Known rows, with every step that occurs
a, d, m, n: [-1.013 -3.540 -3.423 -0.189 -6.885 -3.349  3.400 -1.650  1.332 -2.388
  4.168  3.769  6.096 -2.517 -2.748 -4.331 -3.847  1.564  1.744 -1.212]
j, n, m: [-1.001 -2.036 -1.694 -0.482  2.454  0.480 -1.933 -2.117  0.408  2.799
  0.373 -2.692 -3.613  0.452  1.845  2.601 -0.026 -2.994 -8.379 -2.202]
d, m: [ 0.274 -3.880 -0.610 -1.359 -0.906 -1.872  1.686 -0.626 -0.243 -1.383
  2.572  0.678  1.854 -0.836 -1.530  0.166 -2.439  1.041  0.672 -2.063]
a, n, m, d: [-2.209  0.059  0.671 -1.678  2.166  4.349 -3.402  1.659 -1.315  6.875
  0.100 -1.095 -1.965  2.202  1.007  0.422 -0.975  1.515 -0.951  0.593]
d, a, n, j, c: [-1.835 -0.248  3.384 -0.708  1.748 -0.507  2.916  1.824 -2.489  0.354
 -4.327  2.115  0.714 -2.587 -0.160  4.619  1.087  2.103  4.088  1.605]
m, d, a, n: [-2.443  0.529  3.526 -0.333 -0.578  0.604  1.981  1.669 -1.159  2.665
 -3.940  4.297  3.573 -1.733  0.421 -0.530 -2.034  3.663  5.796  2.015]
f, n, a, d, m: [ 0.636  1.635 -0.492  0.043 -2.650 -3.649  0.192  0.406  0.519 -0.913
  5.502  1.314  2.739  1.192 -1.185 -5.045  4.397  1.212  6.083 -1.982]
f, n: [-0.699  1.071  3.806  0.574  1.543  0.631 -2.059 -0.857  2.927 -1.186
  4.779  1.446  0.872  0.866  0.570  2.569  4.873  0.764  0.187 -1.364]
a, d, m: [-2.283 -2.782 -3.559  1.333 -4.508 -4.272  2.766 -0.591  0.624 -1.832
  2.901  3.863  3.959 -4.484 -1.117 -6.044 -3.500  0.656  1.117 -2.369]
j, c: [-1.506  1.095 -0.166 -1.122  3.526 -0.230 -2.760  0.186  0.629 -6.431
 -0.646 -2.437 -2.781 -1.934 -0.236  2.921  0.451  0.568 -1.099  2.149]
m, d, a, n, j: [-2.404  1.755  4.276 -0.721  0.409  0.054  3.406  2.392 -1.901  3.968
 -5.301  3.463  2.978 -1.766  0.594 -0.019  0.957  2.896  6.825  2.518]
m, d, a, n, c: [-2.155  3.470  3.077 -0.322  1.289  1.026  2.157  3.211 -1.014  2.792
 -4.900  4.290  4.336 -2.535 -1.579  0.484 -0.421  3.330  6.542  3.562]
n, m: [ 0.007 -1.117 -0.013  0.861  2.623  3.026 -1.559 -2.079  3.260  2.395
  2.375 -2.183 -2.514 -0.381  2.950  1.569  0.359 -1.790 -3.793 -3.599]
j, c, n, f: [ 0.963  0.687 -0.219  0.978  3.388  1.303 -4.325  0.084 -1.368 -6.265
 -2.501 -3.150 -4.359  2.939 -0.924  3.069 -2.242 -2.613 -5.122  2.437]
m, n, a, d: [ 3.405  1.704 -4.283 -2.179 -5.780 -1.505  2.650 -2.216  2.222 -3.036
  3.838 -0.740  3.430  0.060 -1.602 -2.274  1.056  0.901  3.249  1.281]
j, c, n, m, d: [-0.018  0.380  0.526 -0.160  3.453  3.178 -4.577  1.941 -0.499 -1.848
 -4.425 -4.217 -5.394  1.715  0.061  0.405 -0.510 -1.040 -4.262  3.523]
j, c, n: [ 0.593  0.329 -0.563 -0.132  2.373  1.086 -3.219  1.420 -0.652 -5.806
 -3.356 -3.448 -4.906 -0.044 -0.848  2.575 -0.352 -0.808 -5.312  4.055]
a, d, m, n, j: [-0.813 -2.374 -2.683 -0.587 -5.763 -3.721  4.858 -1.016  0.716 -1.203
  2.990  2.909  5.572 -2.715 -2.662 -3.585 -0.943  0.846  2.568 -0.789]
f, n, m, d, a: [-1.507  0.244  6.664  1.501  1.749  2.559 -1.567 -0.359  2.932  3.633
  1.974  2.710  2.230  1.887  1.934  0.087  3.625  1.151  3.662 -2.668]
c, n, m: [ 2.456 -1.712 -0.446  2.076  0.895  3.962 -1.830 -0.354  1.269  2.329
 -1.327 -3.087 -4.765  1.234  1.800  1.197 -0.885 -3.383 -8.531 -0.369]
n, m, d: [-0.962  0.536  1.398  0.015  2.388  3.254 -1.830 -0.730  2.484  4.097
  0.024 -1.476 -1.107  0.424  2.820 -1.333  0.148 -0.443 -0.469 -1.608]
f, n, a: [ 2.149  3.600  1.584 -0.742  1.015 -0.865 -1.629 -0.062  1.459 -0.907
  4.625 -1.148 -0.148  2.400  0.300  0.107  6.972  0.599  4.026 -1.018]
a, n, j, c: [-2.024  2.166  0.427 -3.407  4.177  0.743 -1.603  3.133 -3.550  1.188
 -2.206 -2.998 -3.719  0.301 -0.905  4.631  3.974  1.151 -0.076  3.699]

Rows
[-1.238 -0.731  3.340  1.502  1.350  2.570  0.790 -0.875  2.334  4.198
 -1.845  1.336  1.230 -1.166  2.837 -1.036 -1.093  0.248  2.359 -2.559]
n, m, d, a
[ 2.993 -0.114 -0.511  3.151  0.761  1.877 -1.914 -1.538 -0.206 -1.612
 -0.952 -1.167 -2.583  3.659  0.363  1.955 -2.996 -4.174 -6.734 -0.148]
c, n, f
[-1.212 -2.024  2.476  0.856 -0.800  0.460  2.838  0.209 -0.934  1.100
 -1.748  4.250  2.628 -2.851  0.412  3.336 -2.628  2.605  2.357 -0.472]
d, a, n
[ 4.218 -3.060 -2.311 -4.327 -4.266 -1.735  2.827 -1.319 -0.338 -2.329
  4.163 -1.406  3.673  2.824 -3.960  0.184 -1.068  2.201  4.296 -0.280]
d, m, n, a
[ 0.309 -0.222 -6.506 -1.506 -2.849 -6.013  1.730 -0.410 -2.620 -0.429
  0.521 -1.444 -0.024 -0.719 -1.217 -4.754 -0.333 -1.302 -0.907 -0.723]
j, n, a, d, m
[ 1.537  2.325 -3.731 -0.058 -0.086 -1.510 -2.076  1.956 -1.541 -5.738
 -3.218 -3.884 -4.304 -0.460 -1.198 -2.801  0.453 -1.003 -1.570  4.006]
j, c, n, a, d
[-1.893 -1.752  0.741 -0.075  1.464  0.109 -0.010 -1.312 -0.260  4.048
 -3.045  0.004 -0.605 -0.122  1.900  0.549 -1.184 -1.260 -3.297 -1.392]
j, n, m, d, a
[ 5.300  1.844 -2.952  0.110 -0.907  0.231  0.120  0.815 -0.687 -0.884
 -2.152 -4.266 -4.204  1.424  0.210 -0.971  1.457 -2.213 -3.307  2.145]
c, n, a
[ 1.565  0.980 -5.809 -0.593 -4.079 -5.188  2.909  0.012 -0.844 -1.558
  2.539 -0.382  1.802 -1.925 -1.041 -7.713 -0.208  0.346  5.325 -1.587]
n, a, d, m
[-1.255 -2.875  2.660  1.121  0.292  2.180  1.623 -0.273 -0.366  3.909
 -1.020  3.040  1.322 -1.507  1.460  3.013 -2.825  1.612  1.059 -2.351]
d, a, n, m
[-0.871 -0.464  3.465  0.134  0.357 -0.198  4.588  1.038 -1.741  2.696
 -3.175  3.226  1.828 -2.881  0.664  4.289  1.209  1.694  3.615  0.085]
d, a, n, j
[-2.036  0.868  3.710  0.715  0.195  0.710  1.164  0.631 -1.741  2.312
 -3.197  4.428  4.067  0.606  0.350 -0.303 -3.634  2.390  6.029  0.648]
m, d, a, n, f
[-0.581 -3.171 -3.388  0.800 -6.076 -3.097  2.491 -2.608  0.862 -2.817
  4.909  4.069  6.517 -0.228 -2.960 -4.148 -5.264  0.190  1.804 -2.498]
a, d, m, n, f
[ 0.526  3.767 -0.242  0.685 -1.637 -2.652 -0.583 -0.044  1.673 -1.214
  4.911  0.862  1.559  0.337  0.244 -4.158  5.894  0.422  4.840 -1.412]
f, n, a, d
[ 2.586  1.277  0.383  0.805  1.178  0.864  1.689  1.206 -0.259  0.781
 -4.121 -2.810 -4.096 -0.519  0.678  2.712  3.993 -3.175 -5.693  2.544]
c, n, j
[-0.601  0.021  4.137  0.908  2.704  3.015 -3.735 -1.386  3.629  2.205
  5.450  0.022 -0.745  2.276  1.884  2.264  4.739 -0.464 -1.264 -3.605]
f, n, m
[-0.760  0.394 -0.421 -0.056  2.099  2.160 -3.113 -0.513 -2.376  1.534
  2.409  0.093 -0.632  3.805 -0.210  3.375 -3.217 -0.402 -1.893 -0.691]
a, n, f
[ 0.658 -0.662 -0.333  0.080  3.547  2.803 -4.427  0.898 -0.129 -3.030
 -2.862 -4.696 -6.089  1.171  0.155  2.307 -0.515 -1.905 -6.528  2.306]
j, c, n, m
[-0.524 -0.418 -1.668  0.590  2.238 -1.488 -1.745 -3.192 -1.182 -1.396
  0.744 -0.993 -1.389  2.462  0.483  3.401 -2.275 -3.801 -6.531 -1.937]
j, n, f
[ 3.581  1.992 -4.827  1.767 -3.559 -1.585  0.817  0.679 -0.504 -0.934
 -1.860 -2.237 -2.409 -0.628  0.077 -5.167  0.339 -2.364 -2.683  1.851]
c, n, a, d
